Each row was made from one walk, in order. Every step used is in the known rows, and no mark comes twice. Write each row's walk.
Known rows:
M/L/W/K/J/X/Z/Y/F: [ 3.87  5.45  4.57 -4.58 -1.43 -2.03 -0.11 -0.04 -2.04 -0.14 -2.79  1.15
 -1.44  1.81  0.05  0.17  0.24 -3.86  2.76 -1.96  1.73 -0.86 -2.62 -0.74]
Z/L/W/K: [ 1.42  2.63  0.78 -2.35 -0.58 -1.16  0.21  1.39 -0.02 -2.51 -1.19 -0.69
 -3.09  0.04  0.63 -0.39 -1.27  0.22 -0.11 -0.88  0.80 -0.19 -1.29 -0.18]
K/J/X/Z: [ 0.70  0.68  2.50  1.15  0.59  0.15 -0.04 -0.68  0.54  3.26 -1.11  1.07
  0.89  1.73 -1.23 -0.05  0.72 -2.31  1.75 -0.58  0.04  1.01  2.07 -1.79]
W/K/J/X: [ 0.88  1.17  2.70  1.28  0.05 -0.82  0.17 -1.57 -0.08  2.10 -2.46  0.54
 -1.84  1.06 -1.79  1.26  1.35 -0.06  1.35 -1.46  0.53  0.24 -0.39 -0.42]
Y/J/K/W: [ 1.39 -0.50  0.66 -1.08  1.30 -0.33 -1.62 -2.17 -2.24  4.51 -0.18  0.55
  2.39  1.66 -0.67 -1.01 -0.73 -1.02  1.87 -3.04  0.60  0.57 -2.25 -1.38]
L/W/K: [ 0.67  2.07 -0.42 -1.36 -0.58 -1.34  0.23 -0.62 -0.63 -2.58 -1.61 -1.15
 -1.97  0.56 -0.30  0.01  0.23  1.21  1.15 -1.50  0.60 -1.34 -0.64  0.50]
M/L/W/K/J/X: [ 2.89  3.61  2.42 -0.76 -2.34 -0.73 -0.11 -3.09 -0.18  0.21 -2.90 -0.44
 -0.84  0.32 -2.04  0.17  1.05 -2.60  1.93 -1.44  2.15  0.25 -2.29 -0.55]
L/W/K/J/X: [ 1.11  2.53  1.98  0.29 -0.77 -1.44 -0.30 -3.16 -0.58 -0.08 -3.62 -0.85
 -1.15  1.65 -2.09  0.37  0.53 -0.32  2.04 -1.95  1.05  0.12 -0.88 -0.88]
J/X: [-0.82 -0.26 -0.83 -0.28 -0.12 -0.27 -1.19 -2.29 -0.30  0.61 -1.55 -1.02
  0.53  1.53 -0.84 -0.42 -0.17 -0.74 -0.15  0.02  1.04  1.20  1.62 -1.08]
J/L/W/K: [ 1.71  2.70 -1.04 -0.73 -0.69 -0.35  0.15 -0.59 -0.15 -0.21  0.32 -0.68
 -2.19 -0.88 -1.33  0.23  0.78 -1.56  2.20 -1.12  0.13 -0.71 -0.02  0.60]
F/L/W/K/J/X/Z/Y: [ 2.00  5.18  4.15 -0.96 -0.63 -2.52  0.51 -1.18 -0.71  1.33 -3.07  0.67
 -2.15  2.23 -2.23 -0.78 -1.02 -2.17  3.96 -2.53  0.46 -0.67 -2.60 -1.96]
Y/W/K/J/L/F: [ 4.11  4.04  4.76 -0.82  0.10 -0.97 -0.67  2.09 -2.21  2.21  1.03  1.83
 -3.01  0.86 -0.34  2.18  1.78 -1.15  2.77 -1.23 -0.72 -1.04 -1.94  2.84]
R/Z/L/F: [ 2.78  1.20  2.29 -2.69  0.18 -0.92 -0.34  4.73 -1.29 -0.90  1.48 -2.15
  0.16  0.72  1.58 -0.16 -1.66 -1.23 -1.92  0.40 -0.62  1.00 -1.56  0.21]
Y/J/L/W: [ 1.10  1.55 -1.27 -1.55  0.42  1.58 -1.58 -1.58 -2.12  1.69 -0.31 -0.37
  1.53 -0.45 -1.06 -1.07 -0.31 -3.35  2.50 -2.03  0.01  0.82 -1.75 -0.26]
R/Z/L: [ 2.46  0.45  1.61 -0.93  0.94 -0.87  0.41  2.36  1.28  0.03  1.50 -1.18
  0.01 -0.13  0.17 -0.54 -2.06 -2.47 -2.06 -0.14 -0.14  0.64 -1.34 -0.22]
F/L/W/K/J/X/Z/Y/G: [ 1.96  6.27  5.93 -1.22  0.28 -2.65 -0.09 -1.04 -0.15  0.10 -4.28  2.20
 -3.62  2.60 -1.88 -1.56 -1.38 -2.37  4.72 -2.90  0.90  0.04 -0.51 -1.51]
M/Y/G/L/W/K/J/X: [ 2.59  4.68  5.09 -1.74  0.50 -0.14 -2.08 -1.94 -0.04 -1.67 -4.79  2.67
 -2.12  2.50  1.47 -0.43  0.63 -4.09  1.29 -2.14  3.31  1.37 -1.09  0.11]
Y/J: [-0.21 -0.31  0.22 -1.07  1.30  1.08 -1.10 -0.09 -2.07  1.53 -1.01  0.55
  1.01  0.39  0.24 -0.52  0.13 -0.31  0.81 -1.75  0.00  0.40 -1.68  0.22]
M/Y/J/K: [-0.31 -0.75  0.94 -0.61  1.78  1.01 -2.50 -1.74 -3.70  5.14 -3.28  1.62
  1.84  2.44  2.17 -0.01 -0.52 -2.72  1.27 -3.49  0.92  1.08 -2.22 -0.11]
G/L/W/K/J/X/Z/Y: [ 2.91  4.10  5.06 -3.62 -0.33 -1.17 -0.12  0.95  0.56 -1.55 -3.48  0.77
 -1.50  1.43 -0.14 -0.13 -0.81 -3.05  0.99 -1.21  1.82 -0.41 -1.48 -2.02]
L/W: [ 0.22  1.42 -0.76 -0.95 -0.76 -0.55 -0.41 -1.49 -0.55 -2.29 -1.16 -1.35
  0.70  0.62 -0.28 -0.86 -0.87 -0.31  0.59 -0.57  0.56 -0.20 -0.76 -0.44]
M/L/F: [ 2.09  1.80  1.24 -2.93 -2.36  0.57 -0.48  2.57 -2.23 -0.62  0.67 -0.46
  0.50 -0.40  1.55  0.28  1.01 -1.06  0.35  1.08  0.81  0.40 -1.60  0.82]
K/J/X/Z/Y/G/L/F: [ 2.56  3.81  8.11 -4.24  0.24 -0.07 -1.67  4.02 -0.63 -1.04 -3.04  2.53
 -0.84  2.06  2.17 -0.45 -0.82 -3.47  0.75  0.64  1.37  1.79  0.94 -1.54]
F/L: [ 0.47  1.89  0.28  0.79 -0.09  0.31  0.14 -0.85 -0.87  1.66  1.27  0.67
 -0.81  0.09 -0.81 -0.67 -0.43  0.05  1.41 -0.39 -0.67 -0.02 -2.08 -0.37]
M/L: [ 1.78  1.03  0.47 -1.24 -1.60  0.65  0.28  0.10  0.28  0.27  0.81  0.45
  0.40 -1.29  0.05 -0.23  0.65 -2.24 -0.12  0.50  1.24  0.08 -1.28  0.31]

Write each row's walk:
[ 0.86  2.19  0.10 -4.34  1.37  0.17 -1.62  0.96 -1.94  0.42 -2.82 -0.22
 -1.34  2.59  0.68 -1.70 -0.83 -1.40  1.56 -2.71  1.25  1.19  1.04 -1.41] | Y/J/X/Z/L/W/K
[ 2.42  4.42  6.49 -3.55  0.28 -0.53 -1.29  0.17  1.27 -2.53 -4.20  2.12
 -0.30  1.78  0.37 -1.72 -2.07 -4.83  1.00 -0.51  2.29  1.41  0.37 -2.61] | K/J/X/Z/Y/G/L/W
[ 3.33  3.91  5.76 -3.32  0.93 -1.74 -1.26  3.79 -1.94  1.27 -1.21  1.77
 -3.18  3.97  1.50  0.68  0.13 -0.75  1.35 -0.91  0.59  0.29  0.59  0.68] | Y/W/K/J/X/Z/L/F
[ 1.20  5.55  1.11 -4.61  0.14 -2.37 -0.85 -0.87 -3.56 -0.69 -1.81  0.12
 -3.08  3.64  0.16 -0.98 -1.23 -0.56  3.44 -2.48  0.54 -1.33 -1.70 -1.02] | J/X/Z/Y/F/L/W/K
[ 1.66 -0.08  0.42 -0.01 -0.06 -1.41 -0.64 -2.05 -0.18  2.90  0.73 -0.05
  1.35  1.26 -0.87 -0.52 -0.86 -0.68  1.08 -1.30  0.68  0.03 -0.69 -1.59] | J/K/W
[ 1.39  0.88  1.38 -2.48  1.37  0.63 -0.38  2.72 -1.00  3.82  0.18  1.98
  0.84 -0.50 -0.20 -0.68 -0.65 -5.01  2.37 -1.59 -0.36  0.27 -0.67 -0.60] | X/Z/Y/J/L
[ 0.45  0.65  1.87 -1.99  0.14 -1.50  0.67  2.77  0.57 -0.14 -0.71  0.92
  0.11  0.53  0.67 -0.48 -1.21 -1.86  0.50 -0.14  0.14 -0.73  0.37 -0.81] | X/Z/Y
[ 2.16  4.86  5.16 -1.67  0.85 -2.02  0.18  0.46 -2.42  3.55 -1.02  2.61
 -3.45  2.58 -0.36  0.58  0.11 -1.21  3.79 -2.37 -0.61 -1.02 -2.76 -0.94] | W/K/J/X/Z/Y/F/L
[ 1.06  2.37  0.25 -4.31  1.67 -0.11 -2.25  0.92 -2.65  1.36 -3.83  1.07
 -0.50  3.93  2.54 -1.64 -0.45 -4.07  1.70 -3.43  2.50  1.52 -0.28 -0.52] | M/Y/J/X/Z/L/W/K
[ 0.99  2.54 -0.10 -3.29  0.00 -0.90 -0.51  0.95  0.12 -1.20 -1.74 -0.83
 -2.29  2.15  0.48 -1.22 -1.00 -1.26  0.85 -0.83  1.37  0.70  2.47 -1.63] | J/X/Z/L/W/K
[ 2.36  2.66  4.77 -2.09  0.00 -0.58 -0.30  4.74 -1.41  2.17 -1.18  0.79
 -2.64  2.12  1.35  0.78  0.70 -0.68  1.37 -0.33 -0.21  1.31  0.99 -0.93] | W/K/J/X/Z/L/F
[ 1.06  3.99 -0.20 -0.67 -0.53 -1.06  0.41 -1.31 -1.58 -0.95 -0.33 -0.57
 -2.82  0.67 -1.06 -0.60 -0.19  1.25  2.73 -1.98 -0.13 -1.22 -2.77  0.18] | F/L/W/K
[ 1.66  2.33 -0.88 -1.80  0.70  0.74 -0.85 -0.69 -2.24  1.32 -0.71 -0.11
 -1.14 -0.50 -1.09 -0.19  0.83 -1.86  3.12 -3.01 -0.04 -0.17 -1.73  0.86] | Y/J/L/W/K
[ 2.98  4.61  8.41 -4.69  0.54 -0.83 -1.04  5.01 -0.75 -1.36 -3.35  2.85
 -3.56  1.99  2.10  0.38  0.19 -1.93  1.29 -0.42  1.35  0.71  1.06 -0.51] | W/K/J/X/Z/Y/G/L/F
[ 2.60  4.92  6.74 -3.29 -0.28 -1.60 -1.16 -0.78  0.75 -3.59 -5.53  1.51
 -3.23  1.11 -0.38 -0.46 -1.40 -2.69  0.54 -1.34  2.66  0.70 -1.81 -1.09] | Z/Y/G/L/W/K/J/X
[ 2.92  4.95  5.04 -2.30  1.43  0.28 -1.45 -0.01  0.40 -0.93 -3.86  3.54
 -2.08  3.11  2.18 -0.87  1.08 -4.93  2.24 -2.21  2.84  1.03  1.35 -0.24] | M/Y/G/L/W/K/J/X/Z
[ 2.90  2.91  4.79  0.40  1.19 -2.10 -0.45 -0.43 -0.85  1.89 -1.82  3.58
 -2.16  2.76  0.94  1.58  1.32 -2.19  1.62 -2.82  1.33 -1.55 -3.68  3.17] | M/Y/W/K/J
[ 0.32  0.43  0.27 -1.89  0.58  0.25 -0.77  1.73  0.70  1.41 -0.21  0.31
 -0.43  1.57  0.78 -1.24 -1.24 -2.48 -0.47  0.70  0.86  1.87  3.11 -2.18] | J/X/Z/L
[ 2.17  2.54  3.83 -0.48  1.63 -1.65 -0.62 -0.84 -0.04  2.26 -1.51  2.15
 -2.28  3.48 -1.04  0.72  1.19 -0.87  2.21 -2.33  0.72 -1.02  1.60  0.83] | Y/W/K/J/X/Z
[ 2.93  3.49  4.10 -0.95  0.16 -0.90  1.42  3.11  0.79  0.18 -0.68  1.29
 -2.72  0.24  0.46 -0.05 -0.42 -1.47  1.93 -1.32 -0.30 -0.19 -0.90 -0.94] | X/Z/L/W/K/J
[ 2.62  2.72  1.84  1.49 -0.96  0.41  0.16 -1.74  0.38  1.92  0.06  0.28
  0.78 -1.24 -2.33  0.08  0.04 -3.92  2.62 -0.59 -0.51  0.54 -1.97 -0.75] | K/J/L/W
[ 2.79  2.01  2.90  2.16  0.11  0.21  1.22  0.69  0.82  3.88  1.08  1.82
 -2.67 -1.97 -2.04  1.78  1.93 -2.26  2.56 -1.07 -1.03 -0.30 -1.22  0.77] | W/K/J/L
[ 0.66  1.17  1.24 -3.84 -0.15  0.22 -1.55  4.00 -1.84  0.47 -0.27 -0.61
 -0.32  2.63  2.31 -0.76 -0.81 -1.30 -0.08  1.17  0.39  2.17  2.81 -1.57] | J/X/Z/L/F
[ 3.23 -0.14  2.91 -2.33  1.56 -2.88 -1.11 -0.94 -1.49  3.52 -0.82 -0.88
  3.23  1.89 -1.46 -1.18 -3.06 -3.54  0.37 -3.92  0.73 -0.36 -4.76 -1.33] | R/Z/Y/J/K/W
[ 3.99  3.71  5.66 -0.48  0.23 -2.66  0.28  0.63  0.39  2.26 -0.77  2.81
 -3.34 -0.04 -1.93  1.66 -0.27 -3.31  1.92 -1.79  0.29 -1.54 -3.82  1.96] | Z/Y/W/K/J/L
[-0.72 -0.15  1.11 -2.94  0.56 -0.75 -2.06 -1.52 -2.15  1.26 -4.34 -0.30
  1.45  1.83 -0.66 -0.85 -1.69 -1.93  0.06 -1.80  1.53  1.30 -2.06 -1.23] | Z/Y/J/X
[ 0.51  0.86  1.38 -4.87  1.10  1.36 -2.53  3.99 -3.88  2.10 -1.28 -0.05
  0.79  2.93  2.56 -1.20 -0.68 -1.44  0.63 -0.57  0.32  2.73  1.40 -1.45] | Y/J/X/Z/L/F
[ 2.84  0.66  1.67 -1.84  1.50 -0.56 -0.60  0.97 -0.66  3.00  0.32 -0.53
  1.75 -0.86 -1.66 -0.46 -1.69 -5.80  0.42 -2.30 -0.44  0.20 -3.49  0.33] | R/Z/Y/J/L
[ 3.05  6.22  3.55 -0.37  0.26 -1.20 -0.38 -1.82 -3.95  1.86 -0.94  2.57
 -2.40  2.42  1.29  0.69  1.06 -1.66  4.26 -3.54 -0.06 -1.26 -6.62  1.27] | M/Y/F/L/W/K/J
